What can hang from each mark:
tivad: febus lomi
pevi: ridi
serok: muvi pobab
fiti: sokul
nofif: vakaz
vakaz: nofif
lomi: nofif rifez tivad zasonar
zufu: rifez
febus: tivad
muvi: pevi zufav
sokul: fiti
zufav: luroz muvi
zasonar: luroz
luroz: fiti zufav

Every row comes from one small tree of marks. Brackets hold a mark, then the marks that hang from it, in alphabetical order. Every link used is in the known rows. Which tree was each row made from?
Known rows:
(muvi pevi zufav): [  5 -13  -1 -18  -7 -13  16  17  10  16 -13  -8  10   1   9  -6 -23   0
  35  -2 -13 -16 -22 -17  11   3 -16  -2  -7  15   0  22  -6 -14  -2   4
   1]
(serok (muvi zufav) pobab): [-10   0   7 -32  -4  -4  16   9   7  23 -13  20  -7  14   2 -16 -18  -8
  36   3 -30  -1  -9 -18  19   5 -17  -3 -15  17  28   6 -29  -1   3  15
 -15]
(zasonar (luroz fiti (zufav muvi))): [  0 -12 -10  -3   1 -33  11  29  17  20 -30  -3  11 -10 -22  -6  -9  -7
  45 -39 -26   3 -24 -30  26   2 -27   9 -33  33  15  18  13  -8  11  -1
 -10]
(pevi ridi): [  6  -6   4 -10   9 -25   6  19  11  21  -9   4  -3  -7   4   3 -29  -1
  35 -16 -20 -10 -16  -6  25  -8 -15   2 -14  14   3  23   6 -10  -2   7
  -6]
(zasonar (luroz (fiti sokul) (zufav (muvi pevi)))): [  4   5 -12 -10   0 -31  17  26  17  26 -30  -1  22   3  -6  17  -4  -3
  39 -35 -27   2 -31 -42  18   8 -16   6 -30  31   7  24  17 -10  16  -2
  -3]
(tivad febus): [ -3   4  -2 -14   3 -26   7  17  19   7 -20 -12  -4  12  -8 -15 -18  -8
  24  -8 -11  -7 -20   2  21 -10 -14  11  -9  14  12  20   7  -9   5  -4
 -10]
(tivad (lomi rifez)): [ 16   4  -8 -10   4 -18   1  44   8   8 -11  -6  -5  -6 -19   0 -29  -4
  16  -5 -13 -23 -12  -4  26   3 -26  26 -12  13  16  29  13  -5  -7  22
 -13]
(vakaz nofif): [ -5  -5  -9 -18  13 -23   3  26   6   1 -14  -7 -11   4 -17  -3 -15  -4
  22 -11 -15 -11 -20  -1  26   7  -9   6 -20  23  10  13   2  -6  -2   7
  -5]
(zufav luroz (muvi (pevi ridi))): [ 26  -7   7  -4 -16 -35  14  14   5  24  -9  13  13  -2   9  33 -28   8
  27 -23 -21  -4 -12 -32  11  -5 -15 -12 -10  29  10  14  -1 -15  13  -1
  -6]
(febus (tivad (lomi nofif rifez zasonar))): [ 12  -9  -7  -4  -3 -41 -11  54   5  -4 -18 -12 -12 -15 -14   2 -19 -19
  -4   5 -21 -18 -13 -10  33 -10 -31  18 -19  35  29  22   5 -10 -28  16
 -29]
(sokul fiti): [  0  -8  -2 -21  12 -13   3  30   4  13 -18 -10  -1  -5  -3   1 -21  -7
  45 -20 -16   3 -18  -4  30   1 -15  21 -14  15  13  34  -2  -8   7   0
   1]
(muvi zufav): [ -4 -12   4 -19   2 -10  13  19   6  15 -15  -7   4   0  -5 -17 -19  -3
  36  -9 -19 -12 -19  -5  20   2 -21   9 -12  15  12  18  -3 -11  -4   7
  -5]
(zufav muvi): [  8  -4   1 -16   8 -24   2  11   9  17 -19   3  -4  12 -17  -2 -12  -2
  26 -25 -24  -5 -13 -15  26   0 -26   3 -15  22  16  12   8  -8   2   5
 -14]
(zasonar (luroz (fiti sokul) zufav)): [ -5   2  -9 -14  14 -26  14  31  16  19 -29  -5  13 -11 -10   2  -6 -14
  44 -33 -23   0 -30 -18  24   2 -15  25 -36  29   4  29  17  -5  12   6
   1]
(tivad febus (lomi nofif rifez)): [ 16   7 -10  -3 -12 -29   1  42   4  -4 -14 -14 -14   8 -18  -5 -26 -11
  13   0  -7 -11 -18  -4  23  -5 -24  14 -10  20  40  28  13  -1  -6   3
 -25]
(serok (muvi (pevi ridi) zufav) pobab): [  1   0   8 -23 -19 -11  25   9   6  34  -3  27   0  11  27   1 -33   5
  43   9 -27  -4 -13 -33  13   0  -5 -20  -5   9  15  11 -29  -3   3  12
  -9]
(zufav (luroz fiti) (muvi (pevi ridi))): [ 16 -17   1  -2 -16 -34  16  16  10  15  -8  15  16  -9  10  43 -30   4
  41 -30 -21  -6 -17 -40   9  -1 -12 -13 -14  29   9  24   1 -13  21 -14
  -4]
(serok (muvi pevi zufav)): [ -4  -7   2 -23 -15 -13  21  12   2  21 -12   8   5  11   8 -10 -20   2
  39   0 -27 -10 -15 -22  11   5 -15  -5  -9  12  14  20 -17  -9   3   7
  -6]
(lomi rifez (tivad febus) (zasonar (luroz fiti))): [ 10  -1   0   6 -22 -55   0  46  25  13 -29 -35   3 -14  -2  -4 -23  -7
  11  -8 -17   4 -29  -5  22 -12 -14  23 -23  28  28  14  13 -14  -2  -2
 -23]
(lomi nofif rifez (tivad febus)): [ 19   3   6  -6 -18 -34   2  27   5  12 -10 -36 -13   5  -6  -5 -21  -9
  15  -1  -6   5 -19   2  27   3 -22  12 -14  25  42  18  21  -7 -15  -7
 -28]
(zasonar (luroz (fiti sokul))): [ -4   4  -3 -12  15 -35   5  25  16  14 -29  -2  10   2  -7  12 -11 -13
  38 -28 -33  -1 -26 -18  24   0 -10  21 -27  27  10  24   7  -7  13   3
  -4]
(fiti sokul): [  0  11   2 -23  22 -13   6  13   9  16 -19  -2   1  13  -4   4  -8  -8
  23 -14 -20 -10 -19  -4  24   1 -15  17 -18  19   5  19  11  -7   5  10
  -2]
(luroz (fiti sokul) (zufav (muvi (pevi ridi)))): [  7   1  -5 -12  -2 -15  22  23  13  31 -12  10  14   2   9  24 -15   4
  49 -35 -20  -8 -28 -38  13   6 -11  -4 -18  20   1  32  24  -8  11  -1
   2]
(zufav (luroz (fiti sokul)) (muvi (pevi ridi))): [ 15   1   6  -5 -10 -25  18  14   8  19 -10  20  18   2  14  49 -21   2
  38 -34 -28  -2 -20 -40   7   2  -7  -7 -14  32  10  22   6 -12  24  -9
   0]
(zufu rifez): [ -7  -6   6 -26  19 -16  -3  20   7  25 -19  -7   1  -4 -10 -17 -21   1
  17  -8 -25 -13 -15  -1  25  -5 -23  16 -13  21  -3  21  -4  -5  -2   2
  -2]
(serok (muvi (pevi ridi)) pobab): [  7   6   2 -25  -7 -23  17   9  10  34  -4  27  -7   8  23  16 -32  -1
  32   4 -22  -4  -9 -34  19  -6  -2 -19 -11  10   8  14 -20  -4   7  10
 -11]
(tivad febus (lomi nofif zasonar)): [ 11   4 -14  -4  -7 -31  -4  36   8  -9 -23  -6 -13   4  -3 -11 -23 -15
   5  -3  -6  -6 -25  -6  23 -21 -16   1 -16  29  26  17   1  -4  -6  -7
 -20]
(zasonar (luroz fiti (zufav (muvi (pevi ridi))))): [ 13 -14  -9   4 -15 -42  18  30  18  32 -22   6  19 -14   1  15 -24   3
  53 -34 -25   0 -29 -45  18  -3 -15 -10 -26  27   0  28  11 -14  11  -1
  -3]
(luroz fiti zufav): [ -7 -19  -9 -19  13 -11  14  30  16   9 -18  -7   4 -20  -9  -4 -17  -8
  49 -25  -7  -9 -25 -16  21   1 -22  10 -29  18   4  31  14  -4   5  -4
  -1]
(febus tivad): [ -9 -14   0 -15  15 -39  -2  20  15   6 -18  -7  -4  -3 -18  -4 -12 -20
  25  -8 -22  -8 -14  -2  29  -2 -23  18 -13  27   5  24   7 -16 -13  12
 -14]
(zufav luroz muvi): [ 13  -6   7 -11   0 -24   6  14   4  14 -19   6   5  -1 -14  14 -12  -1
  20 -28 -21   0  -9 -19  18   0 -27   5 -19  36  22   8  -2 -10  14  -2
 -13]
(zufav (luroz fiti) (muvi pevi)): [ 15 -17  -4 -12 -10 -29  13  16  11   8 -17   5  13  -4  -2  35 -21   0
  34 -28 -15  -5 -16 -39   8   5 -18  -7 -16  36  14  18   0 -12  22 -18
  -5]
(zasonar (luroz (zufav muvi))): [ 10  -5  -5  -9   2 -37   9  26  11  29 -30  -3   9  -5 -22 -12  -4  -3
  30 -34 -24   6 -22 -22  26  -1 -31  13 -32  31  14  11  12 -11   5   9
 -11]
(lomi (nofif vakaz) rifez tivad zasonar): [ 16  -9   8 -24  -6 -40  -9  34   2  11 -14 -20 -14 -21  -8  -2 -24   4
  -2  -5  -6  -7 -21  -7  28  -4 -31   9 -25  20  32  15   5  -9 -27   5
 -24]
(luroz (fiti sokul) (zufav (muvi pevi))): [  1   2  -9 -23   5 -11  19  22  14  20 -20   1  14   5  -2  17  -3  -2
  42 -33 -16  -8 -27 -36  14  13 -18   0 -22  25   3  28  22  -5  12  -5
   1]
(febus (tivad (lomi rifez))): [  0  -6  -8  -4   4 -36  -5  47  14   4 -12  -7  -5  -6 -30   0 -23 -16
  13  -1 -22 -24  -9  -1  33   4 -29  33  -7  22  19  31  14 -13 -17  30
 -24]

Which tree is each row?
[  0  -8   4 -15 -10  -8  24  20   8   7 -16   3  23  -6  13  28 -18  -5
  41 -17 -19 -10 -25 -27   3  11 -10   5 -13  31  11  24  -6 -11  20  -6
   8]  (muvi pevi (zufav (luroz (fiti sokul))))
[ 26  -3   2 -17   3 -20  -3  36   1   8 -19 -20 -10 -17   1   3 -17  -4
  -1   0  -8  -9 -16 -16  28 -13 -27   8 -28  26  25  13   1  -9 -17   2
 -20]  (lomi nofif rifez zasonar)
[ 26   1  -9  -7  -1 -22  -1  42  -3   4 -11 -10 -13  -4 -16   6 -27  -9
  16  -5  -9 -17 -15 -11  29   3 -30  14 -19  24  31  27   9   0 -13  13
 -22]  (tivad (lomi nofif rifez))
[  4 -16 -13 -18  -2 -19  16  24  17  17 -18  -4  10  -6  -6   9 -14   2
  44 -30  -9  -7 -25 -36  15   7 -23  -8 -21  23   2  29  15  -9   8  -9
  -1]  (luroz fiti (zufav (muvi pevi)))
[ 13 -17   5 -14 -16 -16  20  19   6  13 -12  -3  18 -10  10  11 -24   0
  29  -4 -10 -10 -19 -21   5   3 -17   0 -11  27   8  17 -15 -18  10  -2
   2]  (muvi pevi (zufav luroz))
[ 25  -5   8 -11  -7 -30   1  28  -2  16  -8 -28 -12  -6  -5   5 -20  -6
  18  -7 -11  -3 -16  -6  33   9 -30  13 -26  28  36  14  19  -7 -21   3
 -24]  (lomi nofif rifez tivad)
[  4  -7  -7  -5   4 -38 -10  57  16   1 -18 -10  -6 -17 -20  -1 -22 -13
  -4   6 -21 -23 -11  -1  29 -11 -28  28 -11  24  14  24  10 -14 -21  28
 -23]  (febus (tivad (lomi rifez zasonar)))
[ 13   1   6 -16 -18 -48  -8  32  10   6 -19 -26 -14  -5  -8 -15 -24  -1
  -8  -3  -2  -1 -25   2  22 -11 -26  10 -16  20  39  16   9  -8 -19  -5
 -25]  (lomi (nofif vakaz) rifez (tivad febus) zasonar)
[ 27  -2  -9  -9  -2 -23  -7  50  -1  -1 -17 -10 -13 -16  -8   4 -26  -7
  -1   1 -11 -18 -16 -14  26 -13 -29  12 -21  24  28  18   5  -3 -18  10
 -23]  (tivad (lomi nofif rifez zasonar))
[  8 -17  -7  -8  -7 -22  22  26  15  24 -10   8  11 -11   6  15 -24   6
  53 -31 -15 -10 -25 -41  15   2 -15 -15 -18  19  -3  32  18 -11   6  -6
  -1]  (luroz fiti (zufav (muvi (pevi ridi))))
[ -3   3 -15 -19  -6 -42  -5  27   9  -8 -18   7 -14  12 -24 -18 -30 -11
  16 -16  -6 -14 -27  -5  18  -6 -18   6  -8  15  27  31   0  -1  -3  -2
 -18]  (tivad febus (lomi (nofif vakaz)))
[  0   3 -14 -18  -6 -43 -11  33  13 -11 -25   4 -12   2 -14 -18 -29 -10
  -1 -11  -4 -13 -28  -4  20 -19 -21   1 -11  18  24  22  -5  -3  -5  -4
 -18]  (tivad febus (lomi (nofif vakaz) zasonar))
[  9 -11  -8  -4   0 -31   5  57  16  17 -30 -23   9 -39  -6  -4 -17  -3
  22 -15 -14  -7 -25 -23  25 -14 -26  26 -38  23  10  23   9 -10  -1   7
 -11]  (lomi rifez (zasonar (luroz fiti zufav)))
[  6  -7 -12 -24   7 -35 -13  35   6 -10 -22  12 -14 -12 -13 -13 -28  -5
   2 -15  -8 -19 -23 -11  23 -13 -26   1 -20  22  17  23  -8  -3 -12   7
 -13]  (tivad (lomi (nofif vakaz) zasonar))
[ 22   7   3   7 -20 -57  -3  43  21  20 -28 -38   3  -9  -2 -11 -19  -4
  -3   4 -18   6 -24   3  27 -17 -18  26 -20  25  27   6  12 -17  -7   8
 -25]  (lomi rifez (tivad febus) (zasonar luroz))
[  6 -27   6  -3 -25 -20  27  23   9  13  -5   8  20 -23  22  28 -39   1
  53 -16 -19 -14 -25 -30   3   0  -8  -8  -9  24   6  28 -10 -14  13 -10
   6]  (muvi (pevi ridi) (zufav (luroz fiti)))
[  9  -8  -9  -6  -4 -39  -4  45   3  -2 -13  -9 -12  -6 -26   3 -20 -22
  12  -2 -21 -18 -14  -7  34   3 -33  22 -16  33  32  31  11  -7 -24  17
 -28]  (febus (tivad (lomi nofif rifez)))
[ -5   1   2 -18  12 -14  12  21   9   5 -19   8  10  -8  -3  29 -13 -12
  32 -29 -19  -4 -20 -15  14   4 -12  19 -24  34  14  22   4  -6  21  -5
   0]  (zufav (luroz (fiti sokul)))
[ 18  -6 -16  -3  -2 -38   1  49   4   7 -31  -3   1 -25  -8 -12 -18 -13
  13 -17 -14  -3 -29 -21  28 -18 -26  12 -40  36  15  13   3  -6  -8  11
 -13]  (tivad (lomi nofif (zasonar (luroz zufav))))
[ 14  11 -10  -1  -9 -27  -4  51  17   1 -20 -16  -7  -1 -11 -10 -26  -3
  -2   5  -8 -16 -19   4  20 -18 -19  24  -8  14  21  21   9  -7  -4  12
 -20]  (tivad febus (lomi rifez zasonar))
[ 12  -4 -16  -2   3 -33   1  52  15  11 -32  -3   9 -27 -12 -18 -20  -9
  13 -15 -16  -8 -25 -12  27 -18 -24  21 -32  26   2  17   4 -10   0  20
  -7]  (tivad (lomi (zasonar (luroz zufav))))
[ 12   5   7  -4 -13 -35   5  27  15  17 -11 -35  -6   6 -12  -7 -21  -3
  16   0  -7  -2 -18  10  24   1 -20  24  -9  16  28  17  22 -10  -9   5
 -23]  (lomi rifez (tivad febus))
[ 17  -8 -10   7  -9 -64 -13  60   7   2 -29 -14  -5 -19 -20   0 -18 -22
  -6   2 -30  -9 -17 -15  37 -15 -31  23 -28  42  31  21   1 -12 -24  21
 -32]  (febus (tivad (lomi nofif rifez (zasonar luroz))))
[  7  -4  11 -19 -29 -14  29  10   2  31  -1  33   7  -2  26  18 -34   2
  38   5 -25  -2 -10 -37   5  -3  -7 -19 -11  21  22   8 -39  -6  14   7
  -8]  (serok (muvi (pevi ridi) (zufav luroz)) pobab)
[  6 -14 -12  -6   4 -47  -9  38   9 -10 -22   0 -11 -11 -11  -1 -19 -24
   4  -3 -21 -14 -18  -9  34 -13 -25   8 -19  41  19  19   0 -12 -23  10
 -22]  (febus (tivad (lomi nofif zasonar)))
[  9 -12   4  -7 -13 -20  19  20   9  24  -5  -1  11  -3  21   1 -33   6
  44  -2 -20 -17 -22 -18  12  -2 -10  -9  -4  12  -2  25  -1 -16  -3   6
   2]  (muvi (pevi ridi) zufav)
[ 26  10 -13  11 -20 -50  -5  56   8   3 -30 -19  -4  -3 -10  -8 -23 -12
  -4   2 -15  -4 -25 -11  26 -23 -20  19 -24  29  38  18   2  -7  -7   5
 -28]  (tivad febus (lomi nofif rifez (zasonar luroz)))
[ -7  -2  13 -29 -13  -6  21  11   0  19 -12  24   0   2   4   1 -20  -7
  30  -2 -28   2  -6 -22  11   4 -19   1 -19  27  36   1 -37  -2  15   9
 -13]  (serok (muvi (zufav luroz)) pobab)
[ -3   5  -7 -11   8 -26  13  28  13  25 -33   0  15   3 -20   3   2  -7
  40 -43 -33   6 -29 -30  23   6 -23  16 -34  33  18  19  20  -5  15   6
  -8]  (zasonar (luroz (fiti sokul) (zufav muvi)))
[  1 -12 -10 -14   0 -52 -17  50   9  -7 -20   1 -14 -16 -27  -6 -24 -13
  -7  -2 -14 -24 -18  -7  31  -9 -35  19 -13  26  27  29  -2 -10 -30  19
 -29]  (febus (tivad (lomi (nofif vakaz) rifez zasonar)))
[  8 -16  -9  -7   2 -46  -2  32  11   3 -34 -10  -1 -19   3   6 -19 -15
  22 -20 -20   3 -29 -28  26 -17 -15   0 -39  39  20  16  -6  -9  -3 -13
 -15]  (lomi nofif (zasonar (luroz fiti)))
[ -8   1  -5 -21  14  -7  13  23  13  16 -22   5   7   6 -16   6   0  -5
  40 -41 -23  -5 -25 -24  21  10 -23  11 -27  27  14  24  24  -1  11   1
  -4]  (luroz (fiti sokul) (zufav muvi))
[  1   5 -13  -5  -2 -31  -3  37  18  -4 -23  -3  -5   2  -5 -17 -25  -9
   7  -3  -8 -15 -22   3  20 -22 -12  11  -8  17  12  17   5  -9   1   5
 -14]  (tivad febus (lomi zasonar))
[ -4   1   2 -33 -13  -9  20   9   9  27 -12  18   0  15  17  -6 -21  -2
  36   9 -24  -3 -13 -33  12   6 -14 -14  -9  14  17   7 -29  -4   5   9
  -9]  (serok (muvi pevi zufav) pobab)
[  2  -8   7  -6 -16 -11  28  23   7  16  -6  13  24 -11  25  35 -29   1
  47 -19 -22 -13 -26 -30   2   5  -2   0 -10  27   7  28  -5 -12  19  -4
   9]  (muvi (pevi ridi) (zufav (luroz (fiti sokul))))
[  8   7 -11 -13 -13 -38 -10  48   9  -7 -21  -6 -15  -3 -20 -16 -30  -3
  -9  -2  -3 -18 -24  -5  21 -18 -25  13 -11  14  35  26  -1  -1 -14   4
 -24]  (tivad febus (lomi (nofif vakaz) rifez zasonar))
[ 19  13 -12  11 -15 -46  -5  56  19   9 -30 -18   2  -5 -12 -15 -25  -6
  -6   2 -16 -10 -21  -4  23 -25 -18  30 -15  19  24  19   4 -10   0  16
 -22]  (tivad febus (lomi rifez (zasonar luroz)))
[ 19  -5   1  -6  -5 -32  10  13  12  28 -10   8   5   9   8  16 -26   9
  32 -19 -22 -10 -17 -28  18  -2 -14 -13  -7  20   1  19   7 -13   2   2
  -7]  (zufav (muvi (pevi ridi)))
[ 27   0   5   0  -7 -51  -6  43  13  27 -23 -32   4 -22  -3  -2 -23  -1
   1  -3 -20   0 -19  -4  30 -10 -25  25 -29  30  18   5   8 -15 -14  17
 -22]  (lomi rifez tivad (zasonar luroz))
[  5   7 -12 -12 -12 -36  -3  40   6  -6 -16  -4 -16   6 -29 -15 -31  -5
   6  -9  -1 -19 -23  -4  20  -3 -26  17  -8  11  38  34   6   1  -8   5
 -24]  (tivad febus (lomi (nofif vakaz) rifez))
[  7  -1   5  -9  -7 -40  -1  23  20   9 -21 -24  -4   0   7 -14 -20  -7
   9  -3  -9   2 -23   9  22 -15 -13  10 -13  23  14   9   9 -14  -6  -2
 -17]  (lomi (tivad febus) zasonar)
[  9   7 -16   6  -7 -52  -5  42  21   4 -35  -6   2   2  -9 -16 -25 -12
   5  -5 -19  -6 -28  -4  21 -25 -13  17 -15  25  14  15   0 -12   6   8
 -17]  (tivad febus (lomi (zasonar luroz)))
[  2   7  -3 -36  -2 -20  12   7  12  22 -11  17  -5  12  14   7 -20  -5
  25   6 -17  -2 -10 -32  20   0 -10 -14 -16  15  12  10 -21  -2   7   7
 -13]  (serok (muvi pevi) pobab)
[ 10   1   7 -18 -19 -47  -3  26   9  10 -14 -23 -14   4 -17 -14 -26  -3
   9  -8  -2  -2 -22   3  23   4 -25  14 -15  18  39  21  12  -4 -17  -4
 -26]  (lomi (nofif vakaz) rifez (tivad febus))
[  3   4   4 -16   8 -17  12  14   7   9 -20  12  11   4 -11  33  -6  -7
  30 -40 -32   0 -16 -24  13   7 -17  11 -21  40  24  14   9  -6  24  -6
  -8]  (zufav (luroz (fiti sokul)) muvi)
[ 28   3   5   5 -25 -57  -3  40   9  17 -28 -40  -3  -6  -1  -8 -18  -9
  -5   3 -14  12 -27  -6  29 -16 -20  17 -29  35  41   4  12 -12 -16  -3
 -30]  (lomi nofif rifez (tivad febus) (zasonar luroz))
[ 22  -8   1 -12 -11 -28  13  14   7  15 -16   6  13   1  -2  25 -17   3
  19 -19 -16  -4 -11 -32  12   2 -18  -7 -14  35  10  11  -3 -15  16  -6
  -9]  (zufav luroz (muvi pevi))
[  2 -26  -2 -14 -18 -16  24  23  10   3 -11  -1  20 -16  12  20 -27  -3
  45 -14 -12 -13 -21 -30   1   7 -15  -1 -14  28   9  25 -11 -14  15 -13
   5]  (muvi pevi (zufav (luroz fiti)))
